Known rows, with every way that one mark hangs from another
ralav[zela]: [-0.66  0.22  0.83  2.35 -0.74  3.36 -1.26  0.32  1.44  0.88  3.55  1.29
  2.12 -1.78  0.88 -1.10 -0.83 -0.27  0.27 -1.11 -0.11 -1.03]
tavop[zela[farov]]: [ 0.02 -0.95  0.53  1.95  0.76  4.42 -0.99 -0.11  0.47 -0.48  3.29  0.10
  0.23 -0.48  1.64 -1.98  0.18  0.50  3.02  0.40  2.15 -0.57]
gozurar[zela[beve nibit]]: [-1.84 -1.16  2.40  2.79 -1.65  2.25 -0.25  0.01 -3.30 -1.12  1.68  0.36
  1.13 -3.35  1.07  0.84 -0.66  3.74 -0.71 -1.94  2.21  0.52]
tavop[zela[beve gozurar nibit]]: [-2.37 -0.16  1.90  0.75  0.22  3.54 -0.68  1.46 -1.50 -2.40 -1.20 -0.68
  0.98 -2.57  0.29 -0.25 -0.54  4.73 -0.29 -2.04 -0.54 -0.55]
lalozi[lolaf]: [-1.03 -0.06  2.10  1.96 -1.38  2.02 -0.91 -0.21  2.24 -0.34  0.67 -0.17
  1.55 -1.20  1.45 -2.24 -0.67 -0.64  2.08 -1.15  0.39 -1.05]
farov[delil zela]: [ 1.53 -1.69  1.08  1.68  0.49  2.47 -0.19  0.94 -0.88  0.25  2.78  0.90
  2.79  0.16  0.60 -2.17 -1.59  0.59  1.98  0.44  0.94 -0.51]
tavop[zela[farov nibit]]: [-0.15 -1.61  1.11  1.51  0.58  4.41 -1.48  0.04 -0.63 -1.22  2.76  0.51
  0.98 -1.94  1.76 -1.26 -0.03  2.25  0.94 -0.82  0.95 -0.62]
tavop[zela[beve nibit ralav]]: [-0.76 -1.47  0.93  0.55  0.64  6.61 -1.11 -0.65 -2.20 -2.67 -1.25 -0.48
  1.38 -2.46  1.46  0.70  0.15  2.40 -0.69 -2.03  1.71 -1.28]
farov[delil]: [ 3.41 -0.36  0.67  1.92 -0.18  2.08  1.19  0.27  0.30  0.11  2.27  0.75
  3.75 -0.17  0.43 -2.38 -1.41  0.73  1.07  0.32 -0.83 -0.80]
farov[delil zela[gozurar nibit]]: [ 0.88 -2.02  2.00  0.43  0.91  0.78  0.05  1.95 -1.75 -0.80  1.00  1.05
  3.47 -1.76 -0.54 -1.67 -2.03  3.97 -0.70 -0.62 -3.18 -0.18]
tavop[zela[farov gozurar nibit ralav]]: [ 0.09 -2.38  0.78 -0.20  2.09  4.46 -0.89  0.01 -1.25 -2.31 -0.02  0.20
  1.35 -2.47  0.18 -0.88 -0.04  2.95 -0.13 -0.56 -2.77 -0.58]
zela[beve farov nibit]: [-2.08 -0.91  2.86  2.29  0.66  1.74 -1.43 -0.27 -1.75 -1.65  1.51 -0.35
  0.78 -3.17  1.34 -0.79 -0.69  4.54  1.60 -1.21  2.18 -1.17]
gozurar[zela[beve farov]]: [-2.37 -1.43  2.45  3.45 -0.51  1.62 -0.81 -0.55 -2.88 -0.44  3.47 -0.09
 -0.49 -2.02  0.95 -0.49 -0.11  2.66  3.18 -0.19  4.05  0.59]
lalozi[zela]: [ 1.18  0.23  0.12  3.12 -0.15  2.17 -0.49  1.45 -0.62 -0.09  2.55  0.76
  1.49 -1.53  1.32  0.30  0.25  1.39  0.69 -0.61  1.25 -0.26]
beve[zela[farov gozurar]]: [-0.30  0.62  1.48  1.09  1.70  1.04 -1.55  1.84  0.90 -0.13  2.06 -0.07
  0.66 -1.80  0.07 -1.63 -1.22  2.02  2.24  1.59 -1.66 -0.90]
farov[delil zela[beve ralav]]: [ 0.69 -2.45  1.71  0.87  1.74  4.37 -0.54 -0.13 -2.77 -1.28  0.13 -0.28
  2.42 -0.52  0.49 -0.97 -1.01  1.56  2.13 -0.08  2.51 -1.46]
nura[zela[beve gozurar]]: [-1.73 -0.46  2.10  1.52 -0.39  2.18 -0.57  0.26 -1.50 -1.65  1.44 -0.42
  1.08 -2.15  0.39 -1.52 -1.16  3.34  0.91  0.06  0.35 -0.17]
zela[beve farov nibit ralav]: [-1.00 -1.83  2.17  1.34  1.67  3.48 -1.34 -1.33 -2.33 -2.32  0.03 -0.44
  1.36 -3.38  1.18 -0.37 -0.29  3.76  0.83 -1.06  1.58 -1.61]
farov[zela]: [-1.15 -1.04  0.76  2.15  0.30  2.87 -1.12  0.93 -0.35 -0.19  2.69  0.73
  0.37 -0.65  1.20 -1.24 -1.23  0.14  2.06  0.26  2.01 -0.46]
zela[beve farov]: [-1.86 -0.12  2.37  2.83  0.64  1.99 -1.12 -0.46 -0.91 -1.03  2.29 -0.74
  0.09 -1.73  1.12 -1.39 -0.47  2.67  3.80 -0.03  3.41 -1.02]
beve[zela[nibit]]: [ 0.89  0.60  0.85  1.27  0.12  2.89 -1.59  1.61  0.42 -0.44  1.50  0.59
  2.20 -2.79  1.48 -0.12 -1.63  1.58 -1.20 -0.19 -0.81 -1.36]
zela[beve farov gozurar nibit ralav]: [-1.75 -1.54  2.56  0.59  2.21  2.03 -0.98 -0.49 -2.41 -2.82 -1.13 -0.66
  1.36 -3.79 -0.15 -0.53 -0.66  5.16  0.55 -0.96 -1.29 -1.21]
tavop[zela[beve farov gozurar nibit]]: [-2.77 -0.96  2.51  0.82  1.28  3.01 -1.46  0.92 -1.89 -2.38  0.08 -0.83
  0.17 -2.75  0.38 -0.89 -0.11  5.45  1.34 -1.43  0.15 -0.65]

Rows
[ 1.82 -0.39  0.17  0.32  1.06  4.55 -1.54  0.55 -0.30 -0.83  0.18  0.54
  2.69 -3.03  1.42  0.32 -1.34  0.76 -2.08 -0.07 -1.44 -1.77]	beve[zela[nibit ralav]]
[-2.11 -0.99  2.35  1.14  0.71  1.17 -1.82  0.75 -0.06 -0.16  3.04  1.22
  2.14 -3.86 -0.32 -1.38 -0.91  3.87 -0.66 -1.54 -3.52 -0.60]	ralav[zela[farov gozurar nibit]]
[-0.25 -0.45  0.68  0.72 -0.06  3.52 -0.09  1.47 -0.17 -1.85  0.20  0.42
  1.61 -2.14  0.21 -0.81 -0.76  3.01 -1.18 -1.22 -2.82 -0.02]	tavop[zela[gozurar nibit]]
[ 1.04 -1.62  2.33  0.49  2.57  1.68  0.40 -0.42 -2.00 -1.80 -0.47 -0.71
  2.64 -1.36 -0.89 -2.12 -0.72  3.81  2.49  0.42 -1.26 -1.12]	zela[beve farov[delil] gozurar ralav]
[-3.50  0.20  2.88  1.08 -0.23  1.91 -1.58  1.31 -1.01 -1.02  0.40  0.36
  2.20 -4.05 -0.28 -0.08 -1.12  4.73 -1.36 -2.86 -1.96 -0.96]	ralav[zela[beve gozurar nibit]]
[-2.55  0.19  2.88  2.56 -0.72  1.74 -2.04  0.90 -0.71 -0.91 -0.13 -1.17
  0.78 -2.25  1.74  0.34  0.88  2.26  2.34 -2.52  3.34 -1.11]	lalozi[lolaf zela[beve]]
[ 0.96 -1.47  1.41  0.82  1.16  1.06  0.27  1.84 -0.89 -0.23  1.43  0.78
  2.72 -0.21 -0.74 -2.52 -1.84  2.04  1.51  0.57 -1.93  0.05]	farov[delil zela[gozurar]]
[ 0.46 -1.19  0.84  0.97  2.07  1.97 -0.06 -0.39 -0.18 -1.24  0.76  0.20
  1.27 -1.63 -0.42 -1.88 -0.50  1.75  1.73  1.03 -2.20 -0.75]	zela[farov gozurar ralav]
[-3.25 -1.29  4.07  2.25  0.14  0.92 -3.14  0.56 -1.81 -1.56  0.61 -0.97
  0.96 -3.93  1.91  0.22  1.02  5.07  1.71 -3.09  2.85 -1.11]	lalozi[lolaf zela[beve farov nibit]]
[-0.99 -1.72  3.10  0.49  1.17  1.15 -0.56  2.00 -3.14 -1.73 -0.30 -0.13
  2.80 -2.20 -0.49 -1.09 -1.91  5.69  0.15 -1.34 -0.91 -0.56]	farov[delil zela[beve gozurar nibit]]
[ 1.73 -2.59  2.41  0.76  1.98  3.02 -0.51 -1.33 -2.91 -2.04  0.21 -0.22
  3.58 -2.58  0.59 -1.30 -0.71  4.31  0.67 -0.89  0.24 -1.75]	zela[beve farov[delil] nibit ralav]
[-2.77 -0.13  2.47  1.95 -0.73  3.44 -2.10  0.37 -0.93 -0.76  1.73  0.47
  2.22 -3.81  1.12  0.22 -0.84  3.24 -0.90 -2.98  0.91 -1.44]	ralav[zela[beve nibit]]
[ 1.19 -2.58  0.56  1.89 -0.81  3.58  0.42 -0.90 -2.64 -0.96  1.60  1.49
  2.15 -3.13  0.87  0.59 -0.52  1.43 -2.24 -1.22 -0.60  0.54]	gozurar[zela[nibit ralav]]
[-0.96 -0.81  1.90  0.49  1.13  2.57 -0.06  0.20 -2.05 -2.83 -2.45 -0.47
  1.96 -3.60 -0.23  0.29 -0.94  4.41 -1.12 -1.52 -2.21 -0.98]	zela[beve gozurar nibit ralav]
[ 0.43 -2.50  1.77  1.87 -0.08  2.63 -1.79 -1.18 -1.49 -1.05  4.74  1.08
  1.84 -2.91  1.81 -2.07 -0.80  2.89 -0.18 -0.01  0.61 -0.32]	nura[zela[farov nibit]]
[ 4.25 -2.94  0.85  1.14  2.17  2.46 -0.52  0.03 -3.06 -0.96  2.01  1.06
  4.37 -2.65  0.82 -0.16  0.29  3.80 -0.91 -0.92 -0.90 -1.04]	lalozi[zela[farov[delil] nibit ralav]]
[ 0.77 -2.05  1.04  1.08  2.45  1.46 -1.08  0.82 -2.62 -1.83  0.55  0.68
  1.89 -3.84  0.13  0.41  0.52  4.80 -1.14 -0.89 -2.67 -0.27]	lalozi[zela[farov gozurar nibit ralav]]
[-1.31 -0.66  3.16  1.06  1.22  1.24 -1.11  0.80 -0.76  0.04  2.30  0.02
  2.97 -1.98 -0.98 -2.22 -0.80  4.14  2.34 -0.87 -1.23 -1.13]	ralav[zela[beve farov[delil] gozurar]]
[-2.50  0.07  2.78  2.04  1.27  0.54 -0.67  0.49 -0.82 -1.44  0.82 -0.96
 -0.14 -2.08 -0.26 -1.72 -0.72  4.01  3.56  0.07  0.59 -0.72]	zela[beve farov gozurar]
[ 2.57 -2.78  0.46  0.63  1.67  4.05 -0.21 -0.09 -1.60 -0.47  1.46  0.82
  3.13 -0.15  0.55 -1.63 -1.31 -0.17  1.17  0.38  0.41 -1.13]	farov[delil zela[ralav]]
[-4.02 -0.05  2.90  1.72  1.01  1.57 -2.05  0.71 -0.34 -0.31  2.27 -0.20
  0.58 -2.78 -0.41 -1.44 -0.48  3.71  2.43 -1.20 -0.07 -1.13]	ralav[zela[beve farov gozurar]]
[-0.92 -2.37  1.13  0.03  1.76  2.66 -0.73  0.86 -2.06 -1.87 -0.51  0.78
  1.52 -2.68 -0.13 -0.34 -1.48  2.66 -1.08 -0.80 -2.63 -0.46]	farov[zela[gozurar nibit ralav]]
[ 0.12 -1.18  3.46  0.77  1.42 -0.08 -0.03  0.64 -2.23 -1.81  0.35 -0.44
  2.96 -2.58 -0.55 -1.84 -1.27  6.57  0.89 -0.98 -1.85 -0.72]	zela[beve farov[delil] gozurar nibit]
[-3.85 -0.37  2.43  1.51  1.04  1.71 -1.21  1.75 -1.79 -1.42  0.11 -0.59
 -0.30 -1.46 -0.14 -0.72 -1.28  3.28  2.55 -0.26  1.46 -0.20]	farov[zela[beve gozurar]]
[ 2.70 -2.76  1.97  1.11  1.40  2.37 -1.28 -0.54 -0.61 -0.38  1.15 -0.03
  3.56 -1.32  1.03 -1.60  1.09  1.31  2.22 -1.10  0.02 -1.42]	lalozi[lolaf zela[farov[delil] ralav]]
[ 2.29 -0.64  2.05 -0.09  1.81  0.54 -0.94  2.06 -0.43 -0.46  1.72  0.43
  3.70 -2.47 -0.43 -1.93 -1.94  4.33 -0.32  0.63 -4.00 -1.07]	beve[zela[farov[delil] gozurar nibit]]
[ 2.25 -1.60  2.23  0.91  1.32 -0.22  0.42  0.76 -0.85 -0.95  1.71  0.67
  3.78 -2.25 -0.66 -2.52 -1.52  4.86  0.04 -0.14 -4.14 -0.36]	zela[farov[delil] gozurar nibit]
[ 3.96 -1.87  1.11 -0.13  2.34  3.71 -1.32 -0.01 -1.08 -0.65  1.54  0.54
  4.28 -2.43  0.79 -1.17 -1.33  2.03 -0.47  0.63 -1.90 -2.02]	beve[zela[farov[delil] nibit ralav]]
[ 0.33 -0.27  1.51  1.26  1.16  2.28 -2.46  1.03 -0.08 -0.34  2.64  0.51
  1.70 -2.99  1.59 -0.83 -1.24  2.40  0.46  0.39 -0.10 -1.29]	beve[zela[farov nibit]]
[-0.84 -1.33  1.44  0.69  1.17  2.77 -0.95  0.88 -0.52 -1.65  1.45  0.28
  0.79 -2.31  0.34 -1.57 -0.22  3.77  0.52 -0.68 -1.92 -0.11]	tavop[zela[farov gozurar nibit]]
[-3.33 -1.36  2.56  1.75  0.45  2.78 -2.04  1.00 -2.66 -1.69  0.83 -0.07
  0.54 -2.77  1.39 -0.06 -1.26  3.69  0.93 -1.67  3.10 -0.81]	farov[zela[beve nibit]]
[ 1.12 -2.08  1.03  1.33  1.50  3.13 -0.82 -1.39 -1.17 -1.46  1.55  0.66
  2.08 -2.95  1.08 -0.99 -0.60  2.05  0.07 -0.30 -0.69 -1.22]	zela[farov nibit ralav]
